Each row was made from one small tree. Brackets hold a mark, then the marks that hang from it, in the order of their numbers. Every link used is in the known rows. Write each row's tree.
Known rows
{K531 {K92 {K410 {K807 K804}}}}: 41 22 15 -6 -34 -19 10 -5 13 -14 21 3 -11 -13 -8 -7 -11 7 14 -4 17 17
{K804 K92 K393}: 36 5 -14 7 21 0 -2 20 -14 -11 3 -8 7 -10 -10 11 -9 6 -3 -13 13 14
{K807 {K531 {K92 K410}}}: 8 29 7 0 -10 -12 -8 -8 4 -16 11 3 -3 3 10 -5 -8 0 5 4 -2 14
{K531 K92}: 10 3 5 -1 -7 -15 4 0 3 6 2 -2 2 3 6 10 -5 13 1 5 9 9
{K531 {K92 K410} {K807 K804}}: 24 29 27 4 -23 -5 19 -5 6 -11 15 -13 -3 -5 9 -12 -10 16 15 -12 23 10
{K804 {K92 K410} K393}: 38 23 -11 4 14 -1 -9 17 -8 -30 9 -8 5 -16 -7 7 -17 -1 1 -22 17 14
{K410 K92 K807}: 36 -3 -7 2 -37 5 9 4 5 -1 14 0 -7 -12 -13 7 18 7 8 -3 -9 10
{K92 {K531 {K807 K804}}}: 12 10 18 3 0 7 15 -7 3 -18 14 -26 3 -3 22 -21 -2 -1 5 -2 8 8
{K328 {K804 {K92 K410 K531} K393}}: 30 18 8 1 19 0 -9 22 5 -45 14 -20 7 -22 9 3 -10 -6 10 -16 25 12
{K804 K393}: 15 2 -7 -2 4 -1 -3 19 -7 -11 2 2 7 -7 -12 7 -3 4 -4 -5 1 11
{K410 {K807 {K531 K92}}}: 34 10 4 4 -18 -10 4 -2 5 -2 9 4 -4 1 0 0 -2 6 4 6 -11 23
{K58 {K92 K531} {K807 K410}}: 22 17 -10 -4 2 6 16 -14 9 -2 12 -9 13 -6 9 5 -24 -6 -3 2 7 10
{K328 {K804 K92 K393}}: 27 0 6 6 19 2 3 27 -3 -12 2 -8 5 -14 -11 12 -1 8 11 -13 19 7
{K393 {K804 {K92 {K531 {K807 K410}}}}}: 29 11 4 5 16 14 7 -3 -26 -30 27 -23 -2 -3 40 -14 -5 -8 -10 -30 26 17
{K328 {K804 {K92 {K531 K807}} K393}}: 31 6 13 12 25 11 5 25 0 -28 4 -32 14 -14 17 6 -3 7 9 -17 21 14
{K92 K410 {K531 K807}}: 9 25 12 4 0 11 -6 -5 7 -40 10 -30 10 -7 39 -11 -11 -8 1 -14 8 8
{K804 {K92 K531} K393}: 37 8 -15 4 28 -2 -7 16 -10 -28 10 -22 11 -11 9 6 -12 -2 -6 -9 13 20
{K410 K92 {K807 K531 {K804 K393}}}: 54 12 -1 2 -38 0 15 9 -3 -14 32 11 -12 -16 -37 -14 18 3 14 4 -18 23
{K58 K807}: 6 8 -7 -1 0 9 13 -6 6 -2 -9 -5 8 -7 -1 22 -4 3 1 3 -1 -4
{K807 K410 {K531 K92}}: 14 19 12 1 -11 -16 -5 -7 -6 -3 26 11 -2 13 4 -24 -12 -7 5 5 -2 21
{K328 {K804 {K92 {K531 K807}}}}: 17 4 20 13 22 12 8 8 6 -18 2 -35 8 -9 28 1 -2 4 12 -12 21 4

Write each row's tree
20 42 -2 -3 -12 8 26 -21 13 -3 7 8 -5 -13 -19 0 -17 2 12 5 0 1 -> {K58 {K92 K410} {K807 K531 K804}}
47 29 -3 -3 -21 -1 13 2 7 -10 18 13 -8 -16 -29 -12 -15 4 8 -7 -1 20 -> {K58 {K92 {K410 {K807 K531 {K804 K393}}}}}
43 18 -7 -4 4 6 0 -4 -13 -46 24 -15 -10 -18 29 0 -4 -10 -7 -27 22 18 -> {K393 {K804 {K92 {K410 K807} K531}}}
48 14 5 1 1 -11 9 11 -17 -13 37 5 -6 -9 -28 -31 -17 -8 10 -15 23 20 -> {K807 K410 {K804 K92 K393}}
26 29 14 -3 -18 -11 22 -17 1 -3 27 10 -3 1 -12 -16 -14 -5 14 11 4 15 -> {K58 {K807 K410 {K531 K92} K804}}
30 19 2 -6 -13 -2 -10 -6 15 -42 18 -14 0 -15 19 -8 -11 -15 2 -7 2 15 -> {K92 {K410 K807} K531}
34 19 7 -3 -27 -15 -1 -1 11 -15 12 -1 -3 -9 4 6 -11 9 7 -7 11 18 -> {K531 {K92 {K410 K807}}}
43 27 12 11 1 9 15 11 -9 -23 14 -18 1 -14 -5 -13 -13 9 11 -26 23 13 -> {K531 {K807 {K804 {K92 K410} K393}}}
45 25 6 5 4 -9 5 5 -20 -18 41 11 -7 -2 -28 -42 -15 -14 11 -7 8 25 -> {K807 K410 K531 {K804 K92 K393}}
32 17 -7 -1 -20 2 8 -4 13 0 4 4 -3 -14 -8 6 -15 6 3 -12 5 10 -> {K58 {K92 {K410 K807}}}
41 16 -7 -1 -3 7 4 0 -15 -30 17 -3 -15 -17 12 5 -2 -2 -3 -32 21 13 -> {K393 {K804 {K92 {K410 K807}}}}
32 30 5 0 -4 8 14 3 6 -22 15 -19 7 -16 7 -11 -19 6 2 -14 17 16 -> {K58 {K92 K410 {K531 {K807 {K804 K393}}}}}
38 27 0 -2 -26 5 19 0 -7 -17 37 12 0 -11 -32 -15 2 -8 14 5 -7 16 -> {K58 {K807 {K410 K92} K531 {K804 K393}}}
23 20 -8 -5 15 5 -4 -6 -16 -44 21 -16 -7 -14 33 0 -4 -11 -8 -24 26 10 -> {K393 {K804 {K92 K410 K531}}}
40 13 16 7 -30 9 18 13 -13 -10 36 -5 1 -7 -18 -28 5 5 13 -18 10 16 -> {K531 {K807 {K410 K92} {K804 K393}}}
20 15 -10 -1 -6 8 20 -10 6 16 4 6 8 -5 -9 9 -21 2 1 -4 7 4 -> {K58 K92 {K807 K410}}
26 11 22 8 -33 9 21 -3 -8 -1 35 -6 -6 -2 -7 -33 7 2 16 -13 9 7 -> {K531 {K807 {K410 K92} K804}}
26 30 15 -2 -5 7 4 4 3 -46 23 -24 6 -15 16 -22 -12 -6 6 -15 14 16 -> {K92 K410 {K531 {K807 {K804 K393}}}}
12 10 15 5 1 8 -1 -4 -2 -22 20 -24 11 5 33 -25 -11 -11 -1 -11 6 14 -> {K92 {K531 {K807 K410}}}
42 12 -3 0 17 -6 9 9 -8 -26 23 -15 0 -14 -10 -13 -10 -3 5 -3 18 17 -> {K807 {K804 {K92 K531} K393}}
22 17 -7 -2 8 7 0 -2 -19 -28 14 -3 -11 -12 16 4 -3 -4 -5 -28 25 5 -> {K393 {K804 {K92 K410}}}
20 4 -10 -3 22 6 4 -3 -20 -27 15 -17 -6 -8 31 3 2 -6 -12 -17 21 11 -> {K393 {K804 {K92 K531}}}
13 20 19 -2 -15 -8 6 -13 -8 -7 39 18 -14 7 -18 -52 -7 -20 14 6 -3 13 -> {K807 K410 K531 K804}
49 15 6 8 -8 -4 16 -6 -2 -6 21 2 -17 -6 -18 -21 -3 -3 13 -1 -5 18 -> {K410 {K807 K531 {K804 K92}}}
29 14 32 6 -23 -9 23 -4 -5 4 28 -7 -1 6 4 -30 -12 11 13 -10 23 16 -> {K531 K92 {K807 K410 K804}}
39 -1 -7 -1 -29 5 3 0 8 -19 22 -13 -1 -15 6 3 16 -2 4 2 -9 16 -> {K410 {K92 K531} K807}
31 9 4 4 -18 11 15 10 -3 -23 25 -23 5 -13 4 -9 15 6 7 -5 3 15 -> {K410 {K92 {K531 {K807 {K804 K393}}}}}
18 25 7 -3 -10 -7 26 -15 7 -1 9 3 -2 -2 -10 4 -5 7 12 18 -1 7 -> {K58 {K807 {K531 K92} K804}}
